Each row was made from one small tree. The marks that hang from a mark follow it in brackets, in alphabetical order. Every link used is in the known rows. Write each row's tree.
Known rows:
molad{benu{gavafel rorat{mido{gafebe}} sivo} puriz}: [  4 -51 -23  -3 -37  24 -15  16 -80  38  14 -25 -24  39   0   9  43 -47
   0  11  10   8   0 -45   2 -29  68 -27  -2  36 -23  27 -35   1  34  56
  -6   4  -8 -40   7 -15   2  46  75 -15 -28   2  38 -35  30  27 -45  24
  38  -9]
mido{gafebe{benu{molad{puriz} rorat sivo}}}: [  5 -46 -27 -33 -22  11 -28   5 -45  -6   4 -28 -19 -22 -51  -5   8 -16
  -1  17  20  12  17 -47  38 -51  24 -41  -4  21 -40  25  -2  -9  21 -15
   3  -4  10 -55   6 -24 -27  37  43 -20 -27  -2  -1 -62  42  51 -58  29
  17 -35]
gafebe{benu{molad rorat{mido} sivo{nutiv}}}: [ 13 -19  -2 -29   4   2 -28  19 -20  17 -21 -44 -52 -35 -44  14  -2   3
 -36 -17  28  23 -18 -28  56 -64  38 -52   4  46 -70  21   1 -30  32 -19
 -39 -15  31 -27  25 -29  -9  48  45   1 -33  -4  42 -48  15   3 -72  40
  25 -34]
dutug{benu{molad{puriz{gavafel}} sivo{nutiv}}}: [ 23   2  -7   0 -19   1 -22   1 -48 -15  26 -21  10  18 -36  18   0  -1
 -44 -16  46  26  29 -64  10 -13  -4 -38   1  28 -37   9   0  -4  -5  11
 -36 -25 -16 -34  12 -31  -8  32   4  -3 -30  -9  -5 -45  30   0 -43  -1
 -48  -2]
vozin{rorat{benu{molad}}}: [  9  -7   3  19 -51  15   6 -10 -33 -29  -3 -26 -27   2 -34 -24   4 -43
  27 -13  21 -13  10  10 -37  -7  29 -17  -5  19 -32  16   6 -34  24   5
 -13 -22  -6 -39  48 -54   0  35   1   1  -3 -18  -4 -33  22  -4 -29  33
   6 -36]
gafebe{benu}: [-12   8   9   8 -13  10  -4   1   5 -12 -14 -23   1 -35  -9 -16  19 -14
   6  -4   8 -12   6   3  -9 -16  29 -13 -19   9 -30  16  -7   1   7 -48
 -12  -8  18  -8  21 -23  -7   9  -9   0  23   0 -17 -17  25  22 -36  11
   8  -3]
puriz{gavafel{pasan} molad{benu{rorat sivo}}}: [ 27 -37 -22  21  -3  24   1 -11 -46  -3  33 -58 -15  47  -3  23  75 -38
  30  11 -39  -6  27 -52  22   8   1  -6   3  -3   3   7 -18  15  17  31
   2   8  25 -52  -7 -17   1  42  14   3 -20  -5  13 -47  49  14 -27 -14
 -23  -8]
benu{molad{puriz} rorat{mido{gafebe}} sivo{nutiv}}: [ 12 -33  -4 -36 -20   2 -24  23 -52  26   0 -33 -14  -6 -43  13 -12   3
 -25  -5  29  25 -26 -41  33 -44  32 -30  12  38 -58  31 -10 -33  33  36
 -37 -10   0 -32   9 -13  -6  53  68 -29 -51   5  51 -48  33  15 -80  27
  22 -48]
benu{gavafel{pasan} molad rorat sivo{nutiv}}: [ 45 -13 -43 -54  -5  -9 -41 -16 -45  11  26 -58  -7  -3  17  23   3 -20
 -73  12  12  36  25 -42  64 -60 -10 -41  21  49 -25  24 -22 -25  21  -1
  -3  10  22 -48 -13  -6  34  61  19   8 -30 -17  41 -37  23  26 -21  29
 -18 -23]
vozin{rorat{mido}}: [-23 -21  17  22 -37  17  22  11 -14  12  -7 -21 -13 -12  -8 -30  -2 -35
  27 -21  10 -26 -36  38 -36  -1  51   6  -6  21 -25  28   4 -34  30  35
 -37  -2 -22  -1  34 -27   0  33  37  -3  -3  -5  36 -15  17  -2 -54  18
  17 -21]
vozin{rorat{benu{molad{puriz} sivo} mido{gafebe}}}: [ -2 -32   3  13 -67  16  15  23 -65  -4  -2 -23 -14  28 -68 -15  20 -42
  13 -26  40  13 -25 -13 -16  -4  57 -29  -1  32 -39  27  -7 -36  46  79
 -20  -9 -31 -38  58 -57 -11  51  56 -17 -39  -3  27 -43  30  -6 -65  26
  30 -55]
molad{benu{gavafel{puriz} rorat sivo}}: [ 33 -54 -25   0  -4  18  -7 -20 -58   6   7 -35 -27  20  18   1  48 -47
 -21  23   7 -24  38 -30  21 -25  38 -29   3  30 -20  15 -26   2   4  -6
   3  19  34 -49  -8 -20   9  38  58   9 -17   3   7 -38  26  31   0  42
 -18  20]
gafebe{benu{sivo}}: [ -4  -1  -5  -1   2   1  -6   0   3  -7 -10 -34  -3 -42 -18  -5  25  -5
 -16 -10  18   0  -3  -7  17 -32  24 -34 -19  16 -37  24   7  -3  15 -27
 -12   3  32   3   9 -24 -19  25  21  11  -1   8  -4 -22  25   2 -35  12
  -1   2]
puriz{gavafel{pasan} molad}: [  6   9  -3  18 -29  10  15 -10 -33 -21  35 -50  51  26  -7  -1  55 -32
  26  -3 -18 -12  23 -25 -13  41 -27  26   2  -6  23  10 -41   2  -3  29
  -6  -7 -12 -34   4  -7  15  16 -33 -10   4  -2  -7 -34  48  22 -32 -28
 -38  -8]
puriz{gavafel molad{benu{rorat sivo}}}: [ 26 -33 -14  27   4  27  -7  -9 -41  -5  23 -49 -33  23 -21  33  48 -30
  38   4 -19 -26  30 -53   2  -5  10 -13  -6   6  -7  13   2   4   4  30
 -14  -4  27 -38  -8 -23 -18  35  32   3 -26   2   8 -51  43  -1 -33   9
  -6   7]
sivo{nutiv}: [  5  25  24  -2   0   1  -8   2   7  -4  -5 -28   8 -26   8   2 -13   9
 -21  -8  19  -3  -9   3 -10 -22   9  -9 -14  14 -39  21   1 -18   4 -27
 -42 -16  29  15   4 -10  12  24 -10  -8   9  -2  12   1  22  -8 -32   7
   0  -5]
mido{gafebe{benu{molad sivo}}}: [ -3  -6 -15 -27 -14  -4 -19   6 -28   2   5 -35   7 -27 -41   4  26   3
 -14   5  23  18   6 -27  36 -41  25 -31 -12  14 -26  23  -5 -24  22 -10
   6  -2  23 -20  22 -23 -10  40  35  -5 -21  15  -9 -44  27  24 -59  22
  32 -33]
rorat{benu{molad{puriz{gavafel}} sivo} mido}: [ 22  -9  -5  27 -61   1  11   9 -80  -3   7 -26  25  33 -66   6  49 -46
   3 -32  24  15  12 -49 -26  23  23 -16   8  48 -29  21 -10 -20  15  77
 -20 -26 -39 -39  41 -41  -8  29  14  -5 -35  17   0 -54  36 -11 -54   9
 -18 -19]
benu{molad{puriz} sivo}: [ 19 -15  -6  -9 -27  -7 -17  -8 -35 -17  18 -16  28 -26 -58  -6   0 -14
  -6  -2  41  -6  30 -21  -1  -8 -12 -20   6  31 -32  26  13 -15  -6   8
 -13 -10  -8 -23  -6  -8 -10  30  20 -10 -36  16  -8 -46  40  12 -29  13
 -39 -12]
puriz{gavafel{pasan} molad{benu{sivo}}}: [ 17  -6  -5  28 -11  16  12  -4 -40 -15  41 -50  19  47 -12  17  86 -28
  20  -2 -20  -2  30 -42   5  32  -9   1  -5  -5  13   5 -26  15   8  41
   0   6  17 -28   4 -16  10  37  -5   3 -13   6   0 -37  44  -2 -20 -25
 -33  -1]
mido{gafebe{benu{gavafel{puriz{molad}} sivo{nutiv}}}}: [ 13  16   7 -36   4   9 -12   7 -45 -32   8 -44   6   7 -26  11  29 -17
 -56   3  60   2  16 -44  60 -15   8 -48  -5  16  -2   8 -65   2  -6  -1
  -7  -5  44 -39  15 -35  10  27  26 -10 -17  -1   8 -25  28  19 -30  29
   0  -6]
mido{gafebe}: [-16   0   2   1 -26   7   9   1 -20  12   1 -31  27 -11   6  -8  21  -1
  11   8   0 -12 -13   1 -24 -12  28  10 -16  -2 -14  27 -12 -20  14   4
 -10  -2   8   5   7  -3   3  22  19 -16   7   9   0 -15  33  23 -49   1
  28 -16]
benu{gavafel{pasan puriz} molad rorat{mido} sivo}: [ 32 -58 -40 -30 -31  -4   6 -12 -87  24  17 -48  13  10 -13 -14  51 -51
 -44  10  11   8  17 -24  55 -10  19 -15  39  56 -19  23 -59 -32  24  33
   9  22 -10 -76   3  -7  25  50  62  -3 -41   4  31 -67  27  57 -29  31
 -40 -15]

Which tree is each row?
[ 13 -34 -15   6 -32  31 -25 -11 -54  -5  16 -12 -26  24  15 -12  18 -57
  18  26   4 -21  52 -32 -24 -19  31 -18   0  31 -20  10 -25  18  -2 -10
  -4 -11  -1 -57  -3 -12   9  23   7 -11   9 -16   4 -27  33  38  -2  29
   0  17] -> molad{benu{gavafel rorat} puriz}
[ 13 -35  17   6  -1  24 -16  22 -29  16 -11 -24 -48  19 -16   8  13 -10
  -4 -15  12   4 -16 -30  14 -23  48 -35   1  35 -67  19   2   0  26  13
 -50  -8  25 -13   9 -20  -5  47  45 -13 -24  -3  51 -21  25 -11 -46  17
   7 -11] -> molad{benu{rorat{mido} sivo{nutiv}} puriz}
[  3   8  10  25 -55  15  33   7 -88 -14   2 -34  16  57 -31 -14  67 -53
  12  -9  40 -16   5 -30 -24  40  48  -6  18  26  -7  12 -95 -13   7  64
  -4 -22 -10 -55  46 -44  11  13  26 -23 -13  -1  -1 -42  34  24 -40  20
  10 -11] -> rorat{benu{gavafel{puriz{molad}}} mido{gafebe}}
[ 20   8 -11 -56 -10  -5 -30   2 -57 -16   8 -34  12  -4 -21   9  18 -14
 -82  14  55  19  26 -42  69 -39  18 -46   3  32 -16  12 -51 -19   7 -12
   4  -3  32 -43  25 -32  22  40  29  -4 -20   7   5 -33  20  32 -38  45
   9 -24] -> mido{gafebe{benu{gavafel{puriz} molad sivo{nutiv}}}}
[  8  -9  16   8 -20   7  32 -15 -23 -38  19 -38  42  15 -19 -34  53 -21
  18   9   9 -26  20  -1   8  55 -21  11  19  -6  -1   8 -64  -1 -12  -9
  -3   6  13 -43   2 -11   9  13 -17 -24  -3  -2 -16 -42  45  38  -5 -15
 -66  -9] -> gavafel{pasan puriz{molad}}
[ 31 -56  -5   9   5  24  24 -17 -40 -22  15 -48 -24  35 -17 -11  74 -28
  19  21 -14 -21  22 -30  42  22   7 -19  18  -2 -25   4 -45  14   9 -11
   0  24  44 -58 -10 -21  -4  38  34 -11 -27  -1   6 -55  45  33  -2   1
 -52  -5] -> gavafel{pasan puriz{molad{benu{rorat sivo}}}}
[  9  14   4  24 -18  21 -17  -8 -43 -23  30 -19  -8  29  -7   7  39 -41
  24  10  28 -29  54 -28 -30   7   9  -7   1  14   6   4 -43  16 -14  10
  -6 -16  15 -38   5 -22  15  20  -8  -3  -1  -4 -12 -29  26   7  -3  17
  -1  15] -> puriz{molad{benu{gavafel}}}
[ 26 -51 -43 -31 -46   0 -18   0 -79  21  30 -33  13  12 -22  -8  27 -52
 -32   4  21  23  23 -37  34 -23  10 -29  33  64 -20  27 -41 -19  23  46
  -2  11 -31 -71  -3  -3  15  52  41  -9 -40  -6  37 -60  33  49 -35  19
 -27 -20] -> benu{gavafel{pasan} molad{puriz} rorat{mido} sivo}
[ 11  19  13  -2 -27  -7   4  27 -48  20 -12 -45  -9  21 -44  23  30   8
 -35 -28  36  43 -36 -35  14 -25  48 -31   3  35 -61  28 -19 -44  44  44
 -27 -21  25  -4  48 -36   8  54  40  -8 -37  12  29 -26  16 -27 -77  19
  41 -51] -> rorat{benu{molad sivo{nutiv}} mido{gafebe}}
[ 14 -39 -13 -14 -34   9 -19 -13 -37 -15   9 -15  -6 -22 -37 -17 -17 -28
  25  17   8 -20  36 -21 -12 -21  -2 -10  11  26 -39  21   1 -13  -7 -17
 -13 -20 -14 -57  -7  -8 -15  23   9 -26 -18  -6  -4 -60  41  46 -30  27
 -23 -20] -> benu{molad{puriz} rorat}
[ 24 -38 -41 -18 -23  -5 -23  -5 -65  40  16 -39 -15 -18 -21  15   7 -35
 -29  -4  28   4  15 -32  16 -50  28 -24  21  64 -27  34 -14 -37  21  42
 -10  -4  -8 -49  -1  -7   3  51  69   5 -49   5  36 -59  18  25 -52  49
  10 -13] -> benu{gavafel molad rorat{mido} sivo}
[ -4  -5   7  -8 -38   7 -22   4 -27 -39   4  -3  11 -25 -52 -27   5 -24
  16   6  38  -7  43 -17  -8  -8   3 -19  -2  25 -32   7 -13   3  -9 -41
  -6 -29 -13 -44  20 -24  -9  12 -26 -21   0   0 -29 -49  32  39 -29  17
 -18 -17] -> gafebe{benu{molad{puriz}}}
[ 15 -44 -19 -12 -20  11  17  -2 -79  19  10 -50  -3  16 -26   6  37 -36
  -9   2  28 -21  -4 -36  30  -7  35 -18  20  30  -7  30 -66 -21  12  64
  -9   9   8 -57  -1 -16  -6  35  91 -18 -49   8  33 -59  39  38 -51  35
   2  -8] -> benu{gavafel{puriz{molad}} rorat{mido{gafebe}} sivo}
[ 12 -40  -4  35  -5  28   9   8 -53  17  15 -45 -37  36 -29  30  57 -34
  44 -12 -18 -20   3 -49  -6   3  33  -5   5  17 -14  14  -8  -2  19  65
 -30 -12  10 -38  10 -24 -18  36  55  -1 -36   8  25 -56  37  -7 -61   7
   9   1] -> puriz{gavafel molad{benu{rorat{mido} sivo}}}
[-24 -41   1 -16 -51  16 -10  28 -46  -6   2 -16 -13  -9 -70 -22  10 -33
   6 -13  46   9 -21  -8  16 -24  54 -31  -7  26 -27  24  -4 -28  36  42
 -16  -6 -32 -38  48 -43 -17  46  56 -16 -29   1  27 -46  27  21 -71  27
  32 -53] -> vozin{rorat{mido{gafebe{benu{molad{puriz} sivo}}}}}
[ -2 -12   9  33 -40  22  -2   2 -43 -19  19 -10  20  36  -4  -9  44 -43
  41   8  -9 -25  43 -29 -49  29  15  14 -15   5  -2   5  -9  19 -11  19
 -16 -20 -22 -27  16 -16   5  13 -21 -15  17  10 -15 -22  40  11 -21  -9
 -17  13] -> molad{benu puriz{gavafel}}
[  4 -32 -29 -12 -13   9 -18   7 -39  28 -12 -40 -35 -25  -3   4  26 -38
 -32  -9  16   8  -6 -25  31 -57  57 -42  -4  54 -34  31 -21  -8  31   9
  -9   5  10 -34  14 -21  -7  36  57  15 -16  -6  35 -34  17  26 -52  37
  29   1] -> gafebe{benu{gavafel rorat{mido} sivo}}
[ 27  -3  -4  21 -37   7  38  -5 -75 -19  11 -52  24  50 -31 -16  91 -54
 -26 -19  36   7   8 -29  19  48  20 -26  27  39 -11  13 -89  -3  15  61
   0   8   2 -57  28 -40  17  29  21   2 -29   0  11 -42  34   9 -16   3
 -47  -5] -> rorat{benu{gavafel{pasan puriz{molad}} sivo} mido}
[ -3 -15 -15  12 -55  13  18  16 -63  22  -3 -42 -19  34  -1   2  39 -57
 -19 -28  28  12 -37  -9 -14 -25  81 -31  -8  37 -14  35 -22 -36  56  93
 -13   2 -13 -18  49 -53  11  48  71  12 -21 -11  45  -7  15 -15 -55  34
  54 -30] -> vozin{rorat{benu{gavafel sivo} mido{gafebe}}}
[ 32   2 -21  -3 -54  -2  10 -22 -79 -33  15 -37  36  43  -9 -31  67 -62
 -29  15  20   7  54 -22   4  27   4 -11  23  37 -11   4 -79 -14   4  -3
  27   1  -8 -75  33 -34  37  26 -29  -3   3  -7 -25 -45  26  48   5  18
 -45 -13] -> rorat{benu{gavafel{pasan puriz} molad}}
[-11  -9  19  43 -51  22  34  14 -21  -2 -25 -28 -30  15 -17 -27  25 -47
  27 -35  11 -14 -40  27 -49   7  68  -8 -10  24 -43  22  -6 -31  43  37
 -33 -14 -12 -10  58 -51  -3  29  21   1   7 -13  23 -12  15 -19 -50  19
  26 -26] -> vozin{rorat{benu mido}}
[ 23 -54 -28  11 -24  24  -1  -7 -50  -3  26 -44   4  44  12   2  68 -46
  13  15 -41   7  27 -45  14   2  13  -8  -2  11 -11  12 -11  22  20  22
   1  15  -2 -46  -6 -10   3  40  10  -4  -3  -2  16 -34  51  27 -22 -19
 -34  -2] -> molad{benu{rorat sivo} puriz{gavafel{pasan}}}
